Every row comes from one small tree of marks. The marks that hang from a mark follow it in brackets, in alphabetical order. Every link used is in the known rows. Which tree was each row made from?
In the rows, zero is written as 128.
Known rows
vipi(nonin pefi pidu pomik zopu): [118 118  71 168 133 105 111 135 143 138 128 144 118  71 119 148 152 136
 161 127 178 107 183 145  81]
damu(pomik(vipi(natar nonin pidu))): [ 95 110 107 130 143 107 141 131 128 134  89 130  90  81 127 102 134  83
 160 113 149  98 173 177  87]
lifes(gusa vipi(nonin pefi pomik)): [ 87 112 116 144 131 104 102 183 141  89 117 179  94  23 136 128 133 148
 135 119 228 139 164 138  89]
pomik(vipi(natar zopu)): [144  80 152 144 139 103 112 135 119 122 101 131  85  74 112 117 134 114
 110 150 109  86 151 167 104]
fogabu(pomik zopu): [121 132 153 151 128 108 130 163 101 102 120 140  87  48 117 112 104 114
  96 143 130 119 188 154  77]
lifes(gusa vipi(natar pomik)): [117  82 149 132 152 103 114 161 137  92  99 181  83  38 133 113 114 158
 106 145 194 153 151 141  80]
zopu(vipi(natar pefi pidu pomik)): [142 104  94 137 150 126 158 127 131 122 113 121  94  55 147 136 156 149
 116 145 141 122 154 174  87]
nonin(vipi(pefi pomik zopu)): [137 103 128 183 135 100 112 148 128 135 132 165 104  60 123 122 147 149
 142 119 134 108 161 147 118]
nonin(vipi(natar pomik zopu)): [158  94 143 165 150 103 119 132 127 135 117 178 100  75  95 110 124 159
 128 147 118 105 151 148  98]
zopu(vipi): [104 109 149 145 140 123 138 153 106 123 109 132  63  46 153  89 138 144
 104 143 130 119 133 176  97]
damu(pefi pomik(vipi(nonin))): [ 63 119 110 129 122 108 125 123 130 110  86 130 106  70 158 103 140 105
 185  78 149  94 144 173  98]
pomik(vipi(nonin pidu)): [102 120 132 142 137 112 117 142 110 133  82 116  88  84 133 100 126  85
 145 133 153  94 189 179  90]
damu(pefi pomik(vipi(zopu))): [ 85  97 118 148 117  94 116 123 130 120  95 124 106  70 164 111 152 112
 178  90 132  94 133 172 110]
pomik(vipi(nonin pefi)): [ 96 118 127 137 130 118 116 150 118 109 105 125  87  57 134 119 145  94
 133 107 147  87 175 166 112]
vipi(pefi pidu): [118 110 117 156 149 116 139 146 134 138 101 127  79  66 163 117 156 101
 123 124 146 136 190 167 104]
fogabu(pomik): [111 111 162 134 122 107 135 146 105 104  94 155  53  36 138 100 120 127
 101 142 131 132 166 157  73]
lifes(gusa vipi(nonin pomik zopu)): [ 98 102 130 160 124  87  79 182 133 105 119 187  96  37 113 117 118 163
 139 146 221 128 150 136  76]
lifes(gusa): [ 91  97 167 151 133 114 129 165 113 113  98 164  62  45 157  88 116 130
 111 129 175 145 151 171  92]
lifes(vipi(pefi pomik)): [102  96 133 141 158 105 105 153 142 100 115 153  88  37 155 120 149 140
 114 113 167 145 166 124 108]
lifes(gusa vipi(pefi)): [103  98 145 154 131  98 107 198 136 100 109 169  70  20 154 114 144 131
 110 131 198 147 161 152 108]
damu(pefi pidu pomik): [ 67 110 109 152 139 128 142 120 158 104  83 132  70  73 192 103 134 131
 183  73 158 165 151 170  93]
damu(pidu pomik(vipi)): [ 72  98 127 157 142 121 138 138 136 113  91 111  57  73 178  99 129  95
 168  82 158 146 169 177 105]
fogabu(natar pomik(vipi)): [119 124 166 136 123 106 154 138  80  91 106 112  66  41 116 122 107 114
 109 132 140  96 175 160  75]
vipi(natar nonin pidu pomik zopu): [144 106  90 146 151 110 119 114 143 138 108 161 114  93  83 133 121 148
 143 160 157 105 172 147  55]
vipi(natar nonin pidu): [130 123 112 127 159 126 141 131 136 135  83 158  84  89  96 104 119 114
 124 157 146 114 186 166  64]

Write each row's tree
[125  96 133 126 154 130 148 123 117 108 111 140  81  51 137 111 131 167
 100 144 129 122 127 164  83]	zopu(vipi(natar pomik))
[135 157 125 160 124 115 168 172  85  90 155 105  95  26  98 147 117 135
  96 141 145  90 178 161  80]	fogabu(natar pomik zopu(vipi(pefi)))
[151 113 102 152 144 108 120 139 140 148 100 162  94  92  73 120 129 127
 132 176 142  96 175 162  65]	vipi(natar nonin pidu zopu)
[149 109 111 190 137  95 117 147 130 154 122 151 110  75 128 127 150 136
 156 133 143 111 181 157 110]	nonin(vipi(pefi pidu pomik zopu))
[110 109 121 111 164 133 135 109 136 101 103 173  96  71  99 113 109 151
 118 125 150 118 158 137  65]	vipi(natar nonin pomik)
[119 109 119 132 134 107 113 193 149  92 107 188  80  27 106 126 136 138
 113 146 202 127 164 150  88]	lifes(gusa vipi(natar nonin pefi))
[109 110 118 168 113  88  85 209 142 109 125 184  86  25 111 129 146 142
 132 147 212 117 158 147  98]	lifes(gusa vipi(nonin pefi zopu))
[117 128 121 166 156 120 133 150 107 129 130 110 115  73 142 112 118 130
 118 139 146 118 175 168  90]	fogabu(zopu(vipi(pidu pomik)))
[113 109 119 156 118 104 100 157 121 119 118 128  96  59 116 131 153 105
 140 122 143  72 166 163 112]	pomik(vipi(nonin pefi zopu))
[118 113 124 162 126  99 100 148 114 143  96 120  97  86 115 112 133  95
 151 148 149  80 180 176  91]	pomik(vipi(nonin pidu zopu))
[131 127 107 133 144 128 148 145 120 133  97 139  80  68 109 105 134 137
 120 171 143 102 156 184  69]	zopu(vipi(natar nonin pidu))
[ 85 120 102 133 146 128 127 130 137 101 122 156  99  50 135 129 139 139
 136  92 171 120 168 135  91]	vipi(nonin pefi pomik)
[151 124 132 139 121 107 134 159 107  89 121 117 103  47 105 146 123  95
  97 141 118  87 195 165  91]	fogabu(pomik(vipi(natar pefi)) zopu)
[140 101 111 140 126 109 111 147 131 114 115 137  99  64  92 141 150 111
 127 136 129  67 162 162 105]	pomik(vipi(natar nonin pefi zopu))
[107  95 104 137 145 105 148 132 136 131  97 116  89  70 152 119 156  79
 150 103 138 107 173 178 107]	damu(pomik(vipi(natar pefi pidu)))
[138 106 123 141 142 114 115 141 137 125 112 179  86  73  67 115 126 144
 115 160 131  91 149 149  75]	vipi(natar nonin zopu)
[145 108  96 144 135 115 119 150 150 118 128 173  93  59  73 143 153 139
 117 144 135  87 157 147  91]	vipi(natar nonin pefi zopu)
[131 154 143 158 128 114 164 166  76  95 146 109  90  37  93 129  99 138
  95 152 142  94 173 162  68]	fogabu(natar pomik zopu(vipi))
[164  97 121 167 144 104 124 139 137 130 129 173 107  64 100 133 146 155
 130 134 120 102 158 147 111]	nonin(vipi(natar pefi pomik zopu))
[ 90 125 108 141 154 121 127 119 126 132  95 146 101  83 135 106 114 127
 151 125 179 130 187 151  64]	vipi(nonin pidu pomik)
[135 115 104 129 141 119 133 139 130 121  90 120  97  77 115 133 145  87
 134 135 142  86 192 177  95]	pomik(vipi(natar nonin pefi pidu))
[155  86 135 152 140  99 116 132 121 140  91 117  92  90 117 121 137 100
 124 162 119  90 171 177  96]	pomik(vipi(natar pidu zopu))
[ 91  94 102 173 130 111 127 148 148 118 112 109  68  66 168 127 153 101
 175  85 157 131 167 173 116]	damu(pidu pomik(vipi(pefi zopu)))
[164  84  86 156 152 107 131 116 153 134 121 140 112  76 121 159 157 143
 127 145 140 120 172 148  86]	vipi(natar pefi pidu pomik zopu)
[119 109 147 133 108 103 130 150 104  96  98 126  68  31 145 126 140 104
 112 130 130 106 175 167  93]	fogabu(pomik(vipi(pefi)))
[123 116 100 122 166 127 140 107 139 124  90 157 103  90 105 118 112 134
 135 142 161 123 183 151  54]	vipi(natar nonin pidu pomik)
[105 131  82 146 135 125 141 142 123 125 118 124  99  52 145 129 152 143
 144 130 171 111 163 171  82]	zopu(vipi(nonin pefi pidu pomik))
[113  88 159 171 126  83  86 197 128 117 111 177  73  35 131 104 129 147
 115 159 192 136 147 150  96]	lifes(gusa vipi(zopu))
[ 99 129 104 144 141 124 136 136 113 130 106 129  93  63 140 106 130 148
 141 143 169 115 157 173  69]	zopu(vipi(nonin pidu pomik))
[109 109 122 150 147 120 141 131 110 133 104 118  85  62 165 104 135 147
 126 143 152 130 151 175  82]	zopu(vipi(pidu pomik))
